Each row was made from one path, in order. Every step used is in the known rows, and no mark comes twice. Write each row's path.
In the rows, 128 means zero.
Known rows:
topa nodisuk zemulas: [132 128 128 104 126 137 123 146 118 127 148 132 131 140 137 136 131 128
 157 142 130 184 155 125 128 140 134 132 144 139 141 144]
pezud zemulas vidob: [129 126 153 121 128 108 113 155 127 144 133 143 119 140 112 124 102 123
 143 136 153 166 119 139 129 128 133 144 120 140 105 127]
vidob zemulas: [129 131 113 122 134 136 131 122 145 131 136 133 132 130 126 140 135 122
 119 124 143 174 126 114 123 120 125 126 116 113 120 136]
rokid zemulas vidob zavus: [128 154 145 119 136 118 129 168 164 147 151 152 121 125 129 123  96 122
 122 127 147 200 111 130 128 110 134 121 139 137 123 135]
vidob zavus: [134 143 143 118 126 129 137 133 143 123 130 141 134 122 140 126 127 141
 126 122 128 164 130 130 127 123 137 131 124 120 129 123]
silipo topa nodisuk: [124 130 149 134 144 142 143 141 130 138 133 137 134 135 132 120 147 132
 167 134 109 180 148 129 134 150 129 134 147 116 126 143]
silipo zavus: [117 129 171 120 136 120 135 126 134 129 138 132 133 130 131 132 131 137
 135 122 122 164 119 129 131 122 122 128 126 122 115 149]
pezud zemulas nodisuk: [127 130 166  97 123 119 126 150 112 142 140 141 126 147 113 119 131 139
 153 129 137 155 132 134 123 129 143 155 137 124 124 127]
botur zemulas silipo zavus nodisuk: [ 94 116 159 110 131 106 125 137 121 126 146 130 134 142 143 142 123 133
 155 124  96 207 116 120 164 129 138 128 150 132 125 132]
silipo topa nodisuk zemulas: [127 118 141 114 135 143 138 133 119 139 140 136 142 143 138 134 149 126
 163 136 117 222 159 123 129 143 132 134 150 128 130 165]
pezud zemulas silipo topa: [106 101 145 122 121 118 141 121 115 160 115 130 138 134 110 129 128 125
 144 123 129 207 117 114 143 108 132 155 135 122 109 150]
pezud zemulas: [130 118 148 117 127 119 120 124 115 140 122 131 128 135 114 130 123 129
 139 136 146 159 124 124 129 129 131 148 118 123 119 126]
zavus nodisuk zemulas: [128 117 126 104 123 128 120 136 118 124 144 133 128 143 130 136 136 129
 145 131 118 169 147 121 129 141 128 129 147 142 147 136]
seto rokid zemulas: [112 146 125 138 141 120 114 137 140 144 140 127 138 150 116 124 128 119
 116 138 129 167 116 113 132 118 126 120 149 125 126 131]
botur zemulas rokid zavus nodisuk: [127 122 155 126 131 114 125 156 126 140 137 123 120 158 150 139 106 138
 145 132 106 180 122 135 137 152 153 111 152 136 125  94]
pezud zavus nodisuk zemulas: [142 120 169  91 127 121 113 136 123 136 142 134 123 153 119 131 133 134
 152 140 116 186 145 129 127 156 132 148 136 137 141 135]
silipo zavus nodisuk zemulas: [118 119 169  96 132 119 127 135 123 127 153 138 133 146 133 140 141 138
 153 127 113 206 139 122 133 136 122 128 145 137 135 156]
nodisuk zemulas vidob zavus: [135 140 140 103 118 118 125 155 144 129 147 151 133 133 143 136 108 126
 124 126 146 214 135 141 122 118 141 130 129 147 120 145]
botur zemulas silipo: [106 113 110 123 117 117 121 122 116 129 126 118 137 133 143 145 112 117
 125 127 123 171 116 122 155 114 147 127 137 134 120 124]
topa nodisuk zemulas rokid: [134 125 130 109 121 133 131 164 130 141 147 134 121 154 142 133 113 133
 164 143 134 177 154 137 124 150 138 125 148 150 130 140]
botur zemulas: [127 120 127 127 130 124 115 115 115 120 125 121 137 140 146 142 124 120
 125 136 127 162 127 130 142 137 143 122 129 126 116 121]
seto rokid zemulas botur: [108 147 113 148 142 112 139 163 138 135 145 128 148 152 111 145 141 115
 115 136 123 150 108 113 127 111 126 125 163 130 123 124]
vidob zavus nodisuk: [133 145 148 113 132 126 134 151 143 118 138 148 126 128 135 119 133 147
 150 126 108 165 138 128 133 144 133 131 138 123 146 110]
pezud zemulas rokid: [134 116 151 123 121 116 127 145 128 152 121 131 118 150 117 125 105 136
 145 137 149 152 124 138 125 138 135 140 121 135 106 120]
zemulas vidob: [125 136 134 133 131 117 120 156 141 133 140 142 120 131 126 124 108 120
 132 130 135 136 123 144 129 129 130 125 129 145 117 128]
topa silipo zavus: [103 119 157 124 128 118 139 135 131 148 136 124 137 122 127 122 120 134
 151 115 131 180 121 128 149  97 117 129 112 126 113 143]
botur zemulas silipo topa: [101 104 125 133 124 124 136 109 117 143 118 121 147 139 143 142 130 116
 132 122 111 209 120 120 156 118 144 130 144 125 107 145]
zavus nodisuk: [125 130 134 123 135 126 125 145 129 122 138 135 121 133 125 121 135 135
 150 129 107 128 137 125 134 149 125 128 142 132 145 115]
zavus nodisuk zemulas rokid purol: [117 112 126  94 117 140 130 167 134 146 150 131 117 164 129 110 126 148
 151 147 119 170 150 126 120 138 135 108 160 154 141 137]
pezud zemulas vidob zavus nodisuk: [131 143 173 105 132 106 119 176 142 134 144 163 117 138 121 116 109 141
 162 133 132 202 129 137 135 144 138 147 131 134 122 108]
vidob zemulas nodisuk: [124 142 130 103 130 137 137 148 141 131 153 143 130 141 126 130 143 131
 135 117 136 171 132 126 117 120 138 132 135 111 127 137]
vidob zavus nodisuk zemulas: [134 133 141  94 122 128 130 143 132 122 145 145 135 136 142 134 135 141
 143 127 116 205 148 123 128 136 137 131 142 133 149 131]

Write each row's path:
[ 97 127 146 104 136 118 140 145 152 136 156 142 129 134 124 141 134 135
 148 112 110 217 115 104 146 111 120 131 140 119 126 147]
vidob zemulas silipo zavus nodisuk
[125 126 133 108 125 116 112 165 130 130 156 147 120 147 126 131 116 122
 148 133 126 176 142 136 130 144 129 127 149 159 135 136]
zavus nodisuk zemulas vidob
[102 121 156  93 122 120 135 152 124 137 160 134 134 136 137 144 123 135
 162 129 120 228 135 116 145 113 132 137 152 140 133 168]
topa nodisuk zemulas silipo zavus
[114 145 153 135 140 113 117 153 129 131 142 127 134 151 125 127 139 142
 138 130  95 163 128 119 130 135 138 123 157 122 142  99]
seto rokid zavus nodisuk
[ 97 123 161 111 128 110 137 151 135 134 149 137 124 132 125 128 126 141
 157 116  97 172 118 116 151 120 123 133 150 134 135 139]
zemulas silipo zavus nodisuk
[116 127 174 100 132 108 120 163 135 131 165 152 124 150 131 136 121 131
 157 128 119 212 134 137 133 136 124 127 146 153 122 158]
silipo zavus nodisuk zemulas vidob
[100 114 160 104 126 105 122 173 132 150 164 144 131 139 126 126 109 127
 172 121 131 228 135 137 150 113 119 128 134 158 121 154]
topa silipo zavus nodisuk zemulas vidob
[132 115 145 113 113 122 136 144 128 154 138 120 126 147 140 146 103 134
 120 125 138 187 127 131 112 117 145 118 141 146 125 135]
nodisuk zemulas rokid zavus
[ 99 122 155 117 123 112 140 133 133 137 139 129 132 124 129 134 119 134
 134 116 116 173 109 121 144 100 127 133 136 130 119 151]
zemulas silipo zavus
[129 137 127 103 121 119 154 169 131 110 149 148 145 138 137 153 149 136
 141 125 111 188 140 122 123 129 136 138 155 140 146 124]
vidob zavus nodisuk zemulas botur
[ 94 126 158 108 138 111 136 157 145 151 161 136 120 132 117 130 116 131
 149 120 107 201 103 102 151 107 120 125 163 134 141 149]
rokid zemulas silipo zavus nodisuk
[118 133 111 134 137 120 152 161 138 138 144 130 135 131 116 149 130 113
 118 128 130 139 105 112 125 109 123 127 155 136 130 131]
rokid zemulas botur
[123 134 101 131 134 127 155 148 144 121 141 134 140 134 123 160 147 117
 118 122 137 156 117 114 119 114 125 132 131 120 117 129]
vidob zemulas botur
[107 113 169  85 125 131 137 167 139 147 160 136 122 167 131 113 129 157
 158 142 113 206 142 128 124 131 129 108 157 148 127 158]
silipo zavus nodisuk zemulas rokid purol
[110 117 138 101 116 127 150 138 134 140 138 147 145 133 139 134 141 137
 149 114 101 252 142 114 141 117 138 140 158 134 140 154]
vidob zavus nodisuk zemulas silipo topa
[113 120 111 101 116 128 128 153 119 136 151 128 130 132 135 138 117 125
 156 132 126 193 144 114 140 119 139 137 153 146 146 148]
topa nodisuk zemulas silipo
[100 109 148  97 113 114 136 125 123 139 147 127 139 134 133 148 121 129
 130 118 127 215 120 115 138  94 129 134 139 142 121 172]
nodisuk zemulas silipo zavus
[112 143 153 120 131 103 104 173 130 137 161 138 133 162 127 135 120 128
 136 133 113 211 133 131 125 129 140 123 162 150 133 120]
seto rokid zavus nodisuk zemulas vidob
[137 150 146  99 126 125 125 181 145 127 161 158 128 136 148 130 110 132
 158 137 139 228 151 141 128 137 146 131 140 145 131 141]
topa nodisuk zemulas vidob zavus
[124 119 108 119 119 120 147 147 116 120 138 128 145 139 128 161 142 117
 120 129 131 151 130 123 118 116 130 136 146 145 128 141]
nodisuk zemulas botur
[126 156 150 113 141 116 126 185 166 141 160 161 115 132 127 116 104 128
 144 129 126 202 119 127 135 132 132 122 154 141 139 120]
rokid zemulas vidob zavus nodisuk
[105 122 133 130 132 134 148 149 131 147 135 135 132 129 129 122 135 129
 166 126 103 188 138 119 147 127 132 138 156 125 129 148]
zemulas silipo topa nodisuk
[119 142 140 106 134 130 133 160 134 147 157 138 124 140 118 120 125 127
 136 125 131 153 121 123 122 115 137 128 161 129 140 139]
rokid zemulas nodisuk
[131 134 133 108 129 126 115 175 131 132 160 146 122 143 135 131 111 120
 160 142 138 191 150 140 129 141 136 129 145 154 129 145]
topa nodisuk zemulas vidob
[130 119 177 115 128 109 130 167 127 159 135 133 110 152 119 125 106 149
 158 131 125 177 120 127 125 143 141 138 143 135 128  99]
pezud zemulas rokid zavus nodisuk
[131 116 131 110 117 125 128 157 130 137 143 135 118 157 133 129 119 136
 152 133 122 163 146 133 125 151 131 122 150 155 134 130]
zavus nodisuk zemulas rokid
[103 109 155  99 124 116 131 144 120 146 153 131 138 136 127 129 129 135
 169 121 121 222 140 121 150 111 118 129 131 142 134 152]
topa silipo zavus nodisuk zemulas
[119 117 174 102 125 117 135 154 137 140 152 140 123 160 137 136 123 144
 160 128 115 198 137 135 128 145 126 122 148 149 123 149]
silipo zavus nodisuk zemulas rokid
[129 146 150 116 135 111 115 166 142 116 146 153 127 144 153 131 111 132
 151 132 116 206 131 145 149 153 149 123 139 137 122 102]
botur zemulas vidob zavus nodisuk
[123 113 153  86 115 114 116 143 124 143 144 130 121 146 116 133 120 131
 151 132 110 194 134 120 138 133 136 153 146 145 145 138]
pezud zavus nodisuk zemulas silipo
[127 119 148 101 124 122 125 143 116 135 148 126 128 139 133 144 129 135
 136 125 112 193 135 115 122 126 137 126 153 139 153 130]
rokid zavus nodisuk zemulas
[137 131 144 100 115 125 138 162 145 133 144 148 125 150 147 128 118 147
 150 129 122 199 147 136 123 147 141 124 145 146 136 125]
vidob zavus nodisuk zemulas rokid
[107 106 158 106 117 113 139 164 132 158 150 134 128 149 133 124 110 141
 176 122 127 214 138 135 145 123 121 121 135 155 121 148]
topa silipo zavus nodisuk zemulas rokid
[118 170 145 132 140 110 117 171 166 144 153 151 136 147 126 117 107 124
 119 134 138 210 112 130 132 113 137 120 146 133 115 127]
seto rokid zemulas vidob zavus
[125 127 152 107 127 110 118 170 129 139 160 139 118 142 131 138 110 127
 140 126 121 201 131 132 122 128 140 124 154 155 140 129]
rokid zavus nodisuk zemulas vidob
